What can hang from each mark
pazif: fudo
rotuk: subur talezus zamisan
zamisan: rotuk talezus
talezus: fudo
subur: pazif rotuk talezus zamisan
fudo: talezus

Every row comes from one small tree of marks. The marks that hang from a mark follow it in brackets, in alphabetical order. Every link used is in the known rows. Which tree was each row made from?
Known rows
rotuk{subur{pazif} talezus{fudo} zamisan}: [-18.1 -11.3   8.7   9.3  36.3  -9.2 -16.9  14.7   9.3 -18.5  11.4  -9.1
  -0.1   7.5  54.1 -38.0  21.5   5.7   7.1   5.3]
subur{pazif{fudo{talezus}} zamisan}: [ 35.4   6.3   0.3 -11.9  21.7  -0.1  20.9   0.3   0.2   0.5   6.1  45.0
  24.2   4.4  17.7  23.4 -21.1  31.1 -21.2   5.4]
subur{pazif talezus zamisan}: [ 15.2   6.8   0.2  -9.2  17.7 -14.4  31.5  14.6 -37.2  12.7 -13.4  46.6
   9.8  -7.6 -48.8  48.9 -27.4   2.3 -39.7   5.9]
subur{pazif rotuk talezus{fudo} zamisan}: [ 13.4  28.9  -5.9 -25.6   3.7   2.6  28.9  25.3 -47.9   3.5 -51.2  13.7
  -6.9 -40.5 -59.6  57.5 -16.8  -2.8 -36.0 -17.5]
rotuk{subur{pazif zamisan} talezus}: [ -5.5 -13.7   2.4   2.5  29.2 -19.0   2.7  33.9  -0.9  -2.5  13.6  15.6
  17.3  16.1  47.2 -10.6  -4.0  -2.1 -17.5  25.2]
subur{pazif{fudo}}: [ 32.5 -23.9   2.3  -4.2   8.1  -7.6   9.4 -27.4   9.6  21.3  13.9  40.1
   8.0  22.4 -22.4  15.3 -17.2  31.9  -7.7  -0.1]
rotuk{subur{pazif zamisan}}: [ -2.8 -33.8  -3.3   2.2  29.7 -21.1  14.0  28.8  -3.3  13.1  13.0  18.9
   6.9   9.1  -7.2 -16.0 -19.3   1.4 -27.0  14.9]
talezus{fudo}: [-11.3 -19.7  11.7   3.0 -54.6  -1.7  -2.9 -20.4  10.6   3.0  15.4  17.1
 -22.4   0.5 -37.6  -5.6   1.4   4.9  11.1 -18.6]
rotuk{subur talezus zamisan}: [-24.0 -30.7   9.6  13.5  22.1  -9.8 -22.7   2.8  22.7 -10.7  38.0 -30.8
   3.6  31.0  68.2 -38.4  26.1  -8.4  15.3  13.6]
zamisan{rotuk{talezus{fudo}}}: [-17.8   3.2   3.2  16.5 -51.7  13.0 -22.1 -17.0  19.3  -4.5  -1.7 -13.1
 -11.3 -13.0  16.6  -1.1  14.3  -9.0  32.0 -15.8]
rotuk{subur talezus}: [-20.1 -28.0  12.6  15.7 -15.8 -12.7 -19.3  -6.8  21.8  -4.3  40.2  -8.2
   0.9  36.0  46.4 -27.2   7.8  -5.7  13.6  17.2]
zamisan{rotuk{subur{pazif} talezus}}: [-18.7 -10.8  -6.4  24.9   6.1  -8.1 -18.7  -3.0  16.9   3.6   6.9 -20.2
   8.5   8.6  44.2 -20.4  -5.8 -11.2  11.9   9.1]
zamisan{rotuk{subur} talezus{fudo}}: [-12.8  21.7  -2.5  14.4 -63.7  27.3 -16.3 -20.9  16.5 -20.1 -10.6 -28.2
 -23.9 -23.4 -34.0 -45.5   8.4 -19.1  37.4  -8.6]
zamisan{rotuk{subur{pazif}} talezus{fudo}}: [ -7.6  30.2  -8.0  13.8 -35.2  16.4  -8.6 -15.6   5.0 -13.9 -21.9  -9.8
 -13.6 -27.7 -31.8 -37.4  -3.1 -12.7  26.1  -7.2]
subur{pazif talezus{fudo} zamisan{rotuk}}: [ 14.1  29.2  -5.2  -3.1  -3.9   9.8  20.3  17.8 -34.3  -2.0 -44.5  22.2
  -8.5 -48.6 -64.0  37.9 -15.7  -5.5 -20.7 -14.3]
zamisan{rotuk{subur{pazif} talezus{fudo}}}: [-15.1  -0.9  -2.1  20.9  -9.0   5.2 -19.4  -0.5  15.3 -10.0  -6.6 -17.6
  -5.2  -8.9  30.1 -28.9   1.5  -9.5  18.9  -1.8]
rotuk{talezus zamisan}: [-19.2 -14.4   9.7   4.7   9.2 -10.4 -15.4  -9.1  18.5   1.4  31.1  -7.9
   5.9  27.7  54.0   0.8  21.8   2.8  16.7   4.0]
zamisan{talezus}: [ -7.9  14.2   4.1  -0.8 -56.1   0.6   0.9 -36.0   8.7   5.0  19.4  17.7
  -2.7  14.0 -32.6   5.9  -6.5   0.6  19.5  -0.1]
subur{rotuk}: [-16.8 -20.7  -5.5  -4.7 -26.4  -8.7   0.4 -16.2   6.5  27.4   5.4 -24.6
  -8.4   9.7 -15.0  20.9 -11.0  -6.2  -1.2 -17.3]
rotuk{zamisan{talezus}}: [-11.0   6.9   2.1  -1.0 -11.0   0.1  -1.0 -27.1  10.6  -0.7  19.4  -1.1
   0.1  10.0 -11.2  -6.9  12.0  -0.3  18.5  -0.8]

Write each row's tree
[ 30.6 -18.1   4.7   0.6  56.7  -2.4   3.1  -8.9  -9.0  -3.5   3.3  -1.6
   3.4  16.0 -13.6 -15.9  -0.9  16.0 -11.8  10.7] | rotuk{subur{pazif{fudo} talezus} zamisan}
[ 31.6  26.1 -15.7 -22.0  32.0  13.6   4.5 -18.0  -1.0  10.4 -20.6 -10.2
   7.7  -0.8  -8.5  19.4   0.4  18.7  -1.5  -9.9] | subur{pazif{fudo} rotuk{zamisan{talezus}}}
[ -7.7  12.7  -2.3 -21.1 -22.8  11.0   0.8  29.9  -7.7  -3.0 -16.0 -13.7
  -7.4 -18.5  17.4  25.9  15.5 -10.9  -6.2 -11.0] | subur{rotuk{talezus{fudo}} zamisan}
[-22.3 -22.2  15.1  10.5   5.6  -0.6 -25.6   5.2  19.0 -23.7  25.2 -26.0
  -9.5  11.2  52.0 -49.4  36.8  -2.5  21.2   4.3] | rotuk{subur talezus{fudo} zamisan}
[-11.9   5.0   7.0   2.4 -15.3   9.5 -12.3  -9.1   9.7 -24.2  14.4 -19.2
 -18.1  -4.4 -11.3 -56.9  24.7  -3.8  23.6  -0.1] | rotuk{subur zamisan{talezus{fudo}}}
[-15.1  13.2  -6.8  18.8 -45.4  14.0 -14.3 -23.8  18.3  -5.0   4.5 -31.2
  -5.8  -1.8 -18.6 -36.9  -3.8 -21.6  33.5   2.4] | zamisan{rotuk{subur} talezus}
[  6.0   8.3  -4.9   1.5 -20.5  10.4  14.3   7.0 -20.7   8.3 -17.8  -2.0
  -3.8 -23.3 -51.6  34.4 -10.6 -22.0  -9.6  -5.2] | subur{talezus zamisan{rotuk}}
[ 34.1 -16.9   7.4   3.5  16.3  -2.3   7.7 -19.8  -8.4   0.8   5.5  18.5
   2.2  19.0 -36.9  -4.8 -18.1  16.3  -9.6  14.5] | rotuk{subur{pazif{fudo} talezus}}
[  0.7  -7.9   9.6   7.3  -8.2 -11.7   4.5  -5.9 -16.1  -8.7  -0.4  15.3
 -12.6  -2.7 -47.0 -11.1 -17.6   2.3  -9.4   2.5] | rotuk{subur{pazif talezus{fudo}}}
[-17.4 -22.7   5.0  13.2  55.5 -21.3 -13.7  10.7  11.7  -5.1  26.1 -11.8
  14.1  29.6  70.6 -28.2   7.7   1.6  -0.2  15.5] | rotuk{subur{pazif} talezus zamisan}
[ -9.0  34.3  -4.3   7.6 -76.7  27.4  -8.9 -35.4   9.9  -9.9 -15.1  -7.9
 -19.6 -27.7 -46.1  -8.6   5.7 -11.5  38.5 -17.6] | zamisan{rotuk talezus{fudo}}
[ 36.7  10.4  -6.1 -18.1  48.3   7.0  14.1 -12.9 -23.0  12.1 -28.2 -12.3
   7.0  -5.5 -26.9  44.8  -6.0  14.0 -19.4 -10.2] | subur{pazif{fudo} rotuk{zamisan} talezus}
[ -0.2  23.0  -9.0 -20.4  10.0  -1.4  12.5  36.4 -19.5   3.4 -29.8   7.6
   4.8 -22.8  22.6  41.7   1.4   0.9 -23.7 -10.1] | subur{pazif rotuk{talezus{fudo}} zamisan}
[  5.3  26.4   3.1 -17.2 -52.3  17.5  13.2   6.3  -9.5  -9.9  -3.6  28.3
  -9.2 -21.2 -49.7   4.4   7.1  -1.7   3.2  -3.6] | subur{zamisan{talezus{fudo}}}
[ 40.5  11.1  -3.8 -18.2   9.8   3.6  16.3 -24.2 -22.6  17.6 -29.0   3.7
   3.4   0.1 -46.7  54.8 -21.7  16.2 -20.4 -10.2] | subur{pazif{fudo} rotuk talezus}
[  6.4  38.8 -20.0 -25.4   7.8  -0.2  26.3  19.1 -24.8  14.8 -31.7  11.9
  11.4 -19.1 -25.2  41.9 -18.3  -4.9 -23.1  -4.5] | subur{pazif rotuk zamisan{talezus}}
[ -2.2   8.1 -12.4   4.6  19.9  -4.0   9.2  25.1  -3.8  14.6 -14.2  14.2
  18.1 -12.2  24.8  27.5 -10.3  -8.0 -12.3   3.7] | subur{pazif zamisan{rotuk{talezus}}}
[-23.0 -19.1   0.1  27.8 -22.3   2.1 -23.0  -7.1  26.3   0.3  16.7 -37.6
  -1.6  13.5  42.3 -30.3   5.8 -20.4  25.7   5.7] | zamisan{rotuk{subur talezus}}
[-17.7  -4.1  15.2   2.1 -10.6   2.6 -18.1  -5.3  13.8 -14.6  17.4  -4.7
  -8.4   6.7  37.9  -9.3  33.3   4.2  21.1  -9.0] | rotuk{talezus{fudo} zamisan}
[ 28.0 -13.9   2.4  -4.8  39.8  -0.1   3.0  28.6   5.0  -6.5  10.7  19.3
  17.7  19.9  41.1 -11.4   1.3  16.0 -14.9  26.9] | rotuk{subur{pazif{fudo} zamisan} talezus}
[  2.4  -9.6  13.0  -3.2 -21.6   5.0  10.0  19.8 -19.6 -17.7  -1.4   5.5
 -19.4 -13.3 -50.8 -15.5   3.2 -11.6 -14.6   3.7] | rotuk{subur{talezus{fudo} zamisan}}
[-15.3 -38.9  -0.7  11.9  52.7 -25.5  -3.9   6.1  11.4   9.3  22.9  -6.8
   2.3  20.5  17.4 -35.1  -4.0   4.6  -8.0   7.0] | rotuk{subur{pazif} zamisan}
[ 23.8   4.7  -7.9 -17.1  52.6   4.5  -4.2  -3.2   6.6  11.5  -9.5 -17.1
  17.5  14.7  51.6  28.2  11.0  20.3  -4.1  -4.4] | subur{pazif{fudo} rotuk{talezus zamisan}}
[ -2.7  10.8 -13.0 -18.3  27.7 -11.7  14.7  33.7 -16.2  16.2 -16.7   4.7
  18.2  -2.2  35.7  48.4  -9.3  -3.8 -28.3   1.2] | subur{pazif rotuk{talezus} zamisan}
